Known rows, with every way that one mark hangs from another:
(S K): [ -2  15  15   4  -6  25  30  -1   4  13  33 -25  -7 -11 -16 -20 -28  -7
 -22  -3  15  -8  15   8   2  18  -9   7  -9 -22  -9   6   9  -4   2  21
  27  -5  -4]
(Y Z): [ 19  11   4  -3   8   9  21   1   7  -3  30 -34  12  -2 -16 -25 -31 -18
 -15   7   8   7   0  20   5  15  13   4   2 -26  -3 -11  23 -28   9  -9
  23 -24  -2]
(K (X G (S Y))): [ 17  13  11   5 -16  31  19  -1  -9  10  70  28   6   9  -5  -7 -28 -18
 -33  22  14  24  22  39  16  -9 -28   1 -19 -20 -10 -10  15 -16 -12  24
  54 -29 -16]
(Y (G S) (Z (K X))): [ 13  -8 -16  14  -4 -25  29  -1  -4 -11  40 -44  16  18 -10 -31   1 -16
 -15   5   2   3   5  26  22   1  -3   1   3  -1  13 -22  27 -19 -10 -13
  44 -36  27]
(Z (G S)): [ 17  -1  -8   5 -14   8  19   1 -17  -1  39  -9   8  12  -2  14 -12  -1
 -11  -3  -2  -5   0  27  22  10 -21   3 -23   8 -12  -5  28  -8 -15  32
  46 -28 -28]
(M (Y (X G) Z)): [ 23  21  11  16  -8  17  21  15   8   0  12 -32  11  10 -20 -45 -16 -44
 -16   4  24   0   3  27 -15   7 -27 -12 -12 -19  -7 -15  28 -40 -10  -2
  20 -26   9]
(X G S): [ 17  18   3  11 -19  31  24  15  -1   5  60  14  -9   6 -22  15 -17   3
 -18   9  28  15  18  31   9  -1  -9  -8 -16  -3  -1 -19  26 -15 -10  28
  58 -30 -17]
(Y (G S) X (Z K)): [ 13   2 -13  21  -6 -39  33   9  -3  -7  18 -68  26  23 -12 -44   8 -21
 -10 -11   5   1  -5  27  19   2 -13 -13  10   3  24 -33  26 -23 -18  -5
  28 -45  26]
(G S): [ -1  21   9   1   5  -2  18  -3 -13   6  47   0 -10  12 -12  -2 -13   1
  -8  -4  15   6  -5  28  22  -1  -9  -3 -19  -6  -1  -9  34  -9 -11  15
  44 -26 -15]
(Z G K): [ 21 -17 -22   1 -17   4  24   5   2 -10  25   4  15  -1 -11   0 -25  11
 -18  -4  -8  16   9   3   6  11  -6   7  -3  -5 -12   1   2  -2  10  23
  52 -10  -8]
(E (X (S Y))): [ 12  26  16   7  -4  23  24  13 -17   6  54  20   3  -2   7 -14 -26   4
 -22  16   6  31   1  27   4 -17  -9   6   7 -15   0  -2  18 -31  -5  30
  38 -31 -16]
(C (X (S Y))): [  3  12  38   0  -8  34  16 -10 -24   2  63  23  -4   3   2 -20 -35  -8
 -28  12  -1  15  21  28  13   2 -16   4 -18 -13  -9 -12  23 -13  -3  23
  47 -29 -18]
(C (X A)): [  3 -10  15   2  27  19   4 -10  -5  -2  53   4  -8  -7 -17 -23 -49   0
 -23  10  -9   9   7  12  18   5 -17  28 -23 -26 -13  -4  16  -3  17  36
  54 -27   8]
(M (Y (G S))): [  4  24  11  10   2   7  23  14 -12   1  30  -2 -10  10 -20 -29   5 -23
 -13   3  28  -9  -4  30  -4   5 -16  -9 -24  -4  -1  -9  28 -29 -15   6
  32 -32   5]
(K (X A (G S))): [ 13  -6 -12  12  18   8   8  -6   1   8  67   6  -7  13 -19  -4 -30  -5
 -21  16   8  14   8  30  31 -12 -37  19 -31 -18 -12  -8  25  -1  -6  38
  68 -31   8]
(Y M X Z): [ 22  27 -17  18   5 -18  11  12 -13   5  11 -69  11   1 -16 -60 -23 -41
 -19  13   9 -22 -10  23   7  22 -13 -11  -5 -40  19 -27  20 -19  -2   9
  26 -38   8]
(K (X A (S (Y G)))): [  8  -2   0  -2  32  10  16  -6 -18  11  69  29 -10   5 -15 -20 -35  -7
 -29  32   7  26   8  37  25 -10 -21  15 -12 -25  -2  -5  18 -12   4  33
  48 -33  -6]
(Z G): [ 25  -4 -10   1 -12  20  19   6  -6  -4  32  -1  17  -4  -6   5 -25  -7
 -21   2  -6  -1   1  20   9  18 -10  10 -14 -10 -15   0   5 -13   1  32
  37 -27 -22]
(E X): [ 14  21   3   9  -2  13  19  13   0   0  41  -2  12 -12   1 -17 -27   2
 -22   7  -2  18 -10  16   0  -7  -5  22   2 -22  -3   5   2 -26   6  28
  40 -34   7]
(Z G M): [ 33  -2 -27   3 -28  16  15  -5  -5   2  30  -3  15  -7  -5  15 -36 -16
 -15  21  -8  -6  18  25  15  23 -24  11 -20 -19 -35   4  21  -9  -2  50
  42 -32 -29]
(X A (S Y)): [  7   6  13 -10  46  19  18   1 -16  14  58  37 -28   4 -26 -10 -47  11
 -14  23  25  37  11  28  19 -10  -8   1 -10 -22  -2 -12  36 -13   7  37
  39 -18 -27]
(X G (S K (Y Z))): [ 17  12  25  16 -29  55  37   9  -3  14  49 -20   1  13 -13 -10 -22 -16
 -19  12  35   6  43  28   7   4 -23 -19 -12  -7  -3 -24  41 -23 -24  17
  29 -11 -25]
(X A G (S (Y Z))): [ 27  -4   8   7  23  39  20  11  -1   9  59   9 -10  14 -30  -5 -40  -1
 -11  24  35  29  26  32  18 -10 -18  -7 -14 -15  -4 -29  49 -24  -8  31
  42 -22 -20]
(S Y): [ 13  24  25  -9   7  28  21   4  -5   8  33  20  15  -2 -10 -31 -37 -17
 -23   5  21  21   5  24   3   4  -8  -3 -16 -35 -10 -10   8 -25  -2  12
  17 -16 -28]
(E (X S)): [ 10  24   4  10  -5  13  23  12 -12   4  57   9  -5  -5   2  -2 -22  12
 -20  15   1  24  -5  25   5 -13   0  13  10 -10   4   2  16 -24   1  31
  50 -35  -3]
(M (Y X)): [  5  31  15   5   6   6  18   9  -3   5  15   0  -2   1 -18 -44 -19 -30
 -20   1  18   7 -10  25 -15   6 -24  -5 -14 -24  -7   1  14 -27   0  10
  22 -23   1]
(Y (X S) (Z G M)): [ 31   2 -22  11 -26  -5  26  -5 -17   4  28 -46  19  11  -1  -5 -27 -32
 -14  22 -11   1  15  40  20  17 -27  -5   5  -8 -11 -16  42 -23 -13  32
  30 -44 -23]
(K (X A)): [  6  -6  -9  -5  36   2   8 -12   1   7  56  14  -7  -7 -19 -19 -47  -7
 -27  20  -5  21  -3  23  21  -3 -16  30 -15 -37 -12   8   6  -4  19  30
  52 -24   9]
(X G (S Y)): [ 22  22  19   6 -17  45  25  15  -7  10  58  27   2  11 -15   1 -23  -4
 -20  13  35  24  25  35   8  -6 -18 -16 -20  -9  -4 -24  27 -22 -19  26
  43 -25 -32]
(E (X A (G (S K)))): [ 13   2  -4  31   4  23  20  16   3   8  52 -22  -7   5 -10  -4 -22  12
 -10   6  15   9  11  15  18 -18 -36  19 -14  -6  -5  -6  30 -12 -13  53
  58 -27  14]

Rows:
[  7  35  14   7   6   5  12   5 -28  13  38   0 -10  15  -9 -28 -16 -14
 -10   8  28  -5   2  31  22   2 -22 -17 -30 -22   4 -21  38 -10 -23  18
  39 -21 -28] : (G (S (Y M)))
[ 33  -6 -37  16 -11  -6  14  12 -10  -8  14 -51   8   1 -16 -32 -24 -16
 -13  15   0 -16  11   6   6  29  -1  -7  -3 -24   7 -17  22  -6   5   8
  48 -17   2] : (Y M (Z G K))
[ -9 -11  21   8  16  28  17 -14 -17   8  65  -1 -31  -4 -15 -12 -42   8
 -23  14  -5   4  25  14  21   4 -22  20 -16 -10  -9  -2  32   7   9  45
  60 -18   2] : (C (X A (S K)))
[ 23  30   3  10   6  17  15  23 -18   7  26  -6  14  -3 -13 -52 -17 -30
 -25  17  29 -14   3  26   3  16 -13 -13 -23 -39   9 -26   4 -21 -12  22
  22 -34 -12] : (S (Y G M))
[ 36   5 -27  14  -6   6  10  14 -16  -3  19 -57  11   0 -12 -29 -24 -30
 -15  22   1 -29   4  18   9  33  -5  -4 -14 -27   1 -19  26 -16  -1  16
  36 -29  -9] : (Y M (Z G))
[ 30  -6   6   2  19  15  19   5  -8   5  18 -24  31  10  -6 -42 -42 -30
 -18   7   4  17   3  28  15   7 -29   0  -7 -28  -9 -20  22 -30  -6  25
   7 -26 -21] : (S (Y (X A) (Z G)))
[ 12  -3 -15   6 -14   4  19  -1  16  -4  45  10   9   1 -17 -16 -28   0
 -27   3   3  28  15  10   7  -4 -14  10  -6 -22  -7  -2  -3  -1   8  12
  67 -14  18] : (Z (K (X G)))
[  2  -5  29   0  25  31  11 -10 -22   5  67  28 -18   2 -11 -19 -48   3
 -24  20  -1  23  19  23  21  -5 -22  14 -20 -17 -10 -13  32  -7   6  38
  52 -24 -13] : (C (X A (S Y)))
[ 24 -22 -21   2 -16  -1  26  -7  -4 -10  40 -23  14  10  -3  -8 -26  -8
 -20  14 -16  18  16  18  14   9  -3   8  10  -4  -6  -3  23 -14   8   0
  50 -19  -1] : (Y (Z G (K (X S))))
[ 14  20  12  22 -21  43  18   6 -11  22  37 -22   5   0  -6 -49 -30 -39
 -35  20  24 -20  35  19   8  15 -47  -6 -32 -44  -8 -10   8  -1 -20  32
  37  -7  -8] : (S (K (X G)) (Y M))
[  6  40 -13  17   3 -15  11  16 -29  15  34 -19 -15   1 -18 -35 -17 -18
 -22  18  16 -12  -8  32  10  10 -19 -15 -11 -28  23 -22  19  -2  -7  37
  47 -40  -8] : (Y M (X S))
[  1   4   1  15  18  19  25   8  -8  13  58  -4 -24  -8 -10  -6 -33  20
 -16  18   4  19   6  13  11 -15 -15  23   7 -12   1   7  27 -12   7  51
  51 -21   7] : (E (X A (S K)))
[ 12  -5   8  10 -25  25  24  -7 -24  10  42 -12  13  16  10  -4 -17 -15
 -21   2  -4  -8  19  29  26   9 -43   2 -26   0 -19   1  26  -3 -26  34
  36 -15 -32] : (Z (G (S (K X) Y)))
[ -6  22  32   6  -6  22  29  -5 -17  18  40 -11  -7  15  -4 -20 -17  -9
 -13  -6  26   0  18  24  18   2 -28 -11 -22 -10  -6 -10  36  -8 -25  17
  24  -6 -26] : (G (S K Y))
[ 21  -5  -3  11  18   7  17   7  -4  -1  10 -29   3   8 -19 -41 -26 -35
 -12  10   6   3  -4  23  -5  10 -31   1 -10 -17 -12  -6  33 -33   1  15
  19 -23   3] : (M (Y (X A) (Z G)))
[ 12   8  -8  20  15  -4  13  11   1  11  38 -16   1  16 -25 -16 -22  -6
 -11  -4  19  11  -4  29  25 -10 -42   1 -25 -11   3 -23  27  -9 -14  46
  47 -37   2] : (Y (X A (G S)))
[  0  25  14  17  -8   9  32  16 -14   9  25 -17  -8   6 -18 -40   3 -32
 -23   6  26 -10   4  32 -11   7 -29 -12  -9  -5   6  -8  20 -25 -14  19
  22 -31   9] : (M (Y G (X (S K))))
[ 13   1  -3  28   1  34  26  20   0  12  62 -10 -18  -3 -13   2 -27  18
 -16  17  15  16  19  15  11 -17 -27  18  -2  -6  -3  -3  29 -13  -4  57
  60 -24   9] : (E (X A G (S K)))
[  2  21  11  15 -13  21  31   9 -11  10  53  -9 -10  -7   2  -5 -21  10
 -21  12   4  13   7  18   2  -8  -9  13  10  -8   0   8  18 -17  -3  35
  45 -24   0] : (E (X (S K)))
[ 18  -3 -14  15  30 -20  27  13  -9   2  37 -50   8  11 -22 -34 -15 -21
 -15  15   9   4  -6  37  20   3 -10   1   9  -8  23 -33  31 -29  -4  22
  24 -55  17] : (Y G (X A S) Z)
[ 10   4  21  19 -25  31  12  -4  -6  -4  58  -7   5  10  -6  -7 -19  -8
 -21  -3   1  -4  20  24  20   2 -32   7 -35  -2 -13 -19  26  -6 -17  28
  64 -37   0] : (C (X (G S)))
[ 20 -12   4  -4  34  23  20   2 -17   8  52  13 -14  10 -19  -7 -44   0
 -10  26  14  28  15  30  21  -2 -10   0  -5 -12  -6 -16  46 -21   3  30
  33 -20 -31] : (X A (S (Y (Z G))))
[ -4  25  16  16  -8  12  18  -6 -30  22  46 -18 -13  15  -2 -35 -17 -24
 -20  12  20 -16  19  28  25   5 -41  -9 -31 -24  -1  -8  34   3 -27  23
  42 -10 -17] : (G (S (K X) (Y M)))
[ 28 -16 -29   8 -25  -9  25 -10  -3  -7  24 -40  12  14  -8   1 -25  -9
  -2  13  -8   5  23  19  22  15 -14  -2  -1  -4 -19  -9  49 -12  -7  13
  47 -18 -10] : (Y (Z (G S) K M))
[ 12  27  12  18  -7  30  28  19 -19  16  23 -36   4  -5 -12 -57 -16 -33
 -27  12  32 -33  22  16   2  25 -26 -13 -23 -36   8 -20   7  -9 -20  28
  15 -16  -5] : (S K (Y G M))
[ 21  -5  -3   4  -8  15  24   7   2 -11  12 -16   3   5 -18 -29 -20 -22
 -12   6   7   8   9  11 -15  14  -8  -5  -2  -9 -16   1  28 -29   6  -9
  31  -6   1] : (M (Y (Z G K)))
[ 11  10   9   6  28  21  18  13 -13   9  57  24 -12  -3  -5 -14 -39  14
 -17  24   9  39   1  22  11 -22 -13  16   4 -19  -1  -3  27 -24   4  44
  45 -29  -8] : (E (X A (S Y)))
[  7  -7  -2  20  14  24  19   7   7  13  51 -19 -21  12 -32   2 -24   9
  -6   2  31   1  20  17  27  -5 -37   4 -32  -7  -7 -16  44   2 -15  47
  56 -16   0] : (X A (G (S K)))
[  5  26   5  13  25  -9   9   5 -29  16  34  -6 -10  19 -14 -39 -22 -15
 -10   7  25   1  -4  33  26  -4 -37 -14 -28 -26   9 -25  37  -7 -22  34
  37 -28 -20] : (G (S (Y M (X A))))
[ 29  11 -28  24 -12 -12  15  14 -31   4  22 -62   6  12  -6 -30 -15 -35
 -18  22  -2 -23   1  34  15  23 -22 -15  -3 -14  17 -28  34 -15 -12  28
  37 -43 -13] : (Y M (X S) (Z G))
[ 14  11  -3   8 -16  22  20  -2  -5   7  72  16   0   7 -10   4 -23 -11
 -31  20   8  19  15  36  17  -5 -20   8 -16 -15  -7  -6  15 -10  -7  25
  65 -35  -5] : (K (X G S))
[ 34   8 -29  31  19  -6   6  22   0   8  18 -68   5   6 -33 -52 -32 -36
 -12  19  21 -18   1  22  15  13 -31  -7 -17 -39  16 -38  30 -14  -6  34
  40 -38  17] : (Y M (X A G) Z)
[ 11   2 -27  -3 -16 -13  18 -20   8   2  40  12   1  -7 -13 -13 -43  -7
 -22  24  -7  26  21  13  14   4 -19  15  -3 -37 -24  11  11   4  14  24
  64 -14   9] : (Z (K X) M)
[  8  -6  -2  18  11  36  25  10   1  17  63  -4 -34   3 -35  10 -33  15
 -13  15  32  10  32  18  18  -3 -26   3 -18  -6  -4 -13  39   2  -4  53
  59 -13  -5] : (X A G (S K))
[ -1   3  -6  26  21 -19  28  10 -10  13  33 -47  -1  12 -20 -33  -3 -11
 -14  -5  15 -14  -6  28  28   0 -40   3 -15  -4  15 -22  22  -5 -19  45
  30 -43  17] : (Y (G (S K)) (X A))
[  9 -19 -12  12  -5  12  20  -9 -19   8  47 -20  -3  12  -2   8 -21  -3
 -17   5  -7  -8  13  23  31   9 -40  15 -25   2 -17   4  29   6 -13  46
  51 -18 -16] : (Z (G (S (K (X A)))))
[ 26   1 -11  21  11  25  13  22  12   2  48  -2   6  -7 -14  -8 -34  10
 -16  12  10  21   0  13   9 -16 -21  25  -9 -22  -7  -5  13 -22   2  51
  55 -35  17] : (E (X A G))
[ -5  -4   2   5  18  17  21 -12   1  16  48 -17 -14 -10 -16 -23 -41  -9
 -28  12   2   1  15  11  15   8 -25  24 -14 -32 -14  12   9   5  10  33
  42  -6  10] : (S (K (X A)))
[  7 -14 -20  10  10  -6  15  -4  10   0  52  11  -8  11 -25 -11 -30  12
 -17   6   6  31  12  11  22 -15 -24  13 -13 -16  -5  -5  17   6   5  25
  76 -13  19] : (Z (K (X A (G S))))
[  5  -5  15   9  13  30  28  -1  -6  17  44 -14  10  -3  -9 -46 -31 -26
 -33  16  15  -2  23  21  15   6 -36  14 -19 -33 -10  -3   4  -9  -9  32
  20 -16   5] : (S (K (X A)) (Y G))
[ 23   7   5  20  11  36  19  21  -3   9  62  19  -4   4 -10  -5 -34  12
 -17  22  20  34  12  25  11 -26 -25  10  -6 -14  -3 -14  26 -27  -7  52
  53 -32  -6] : (E (X A G (S Y)))
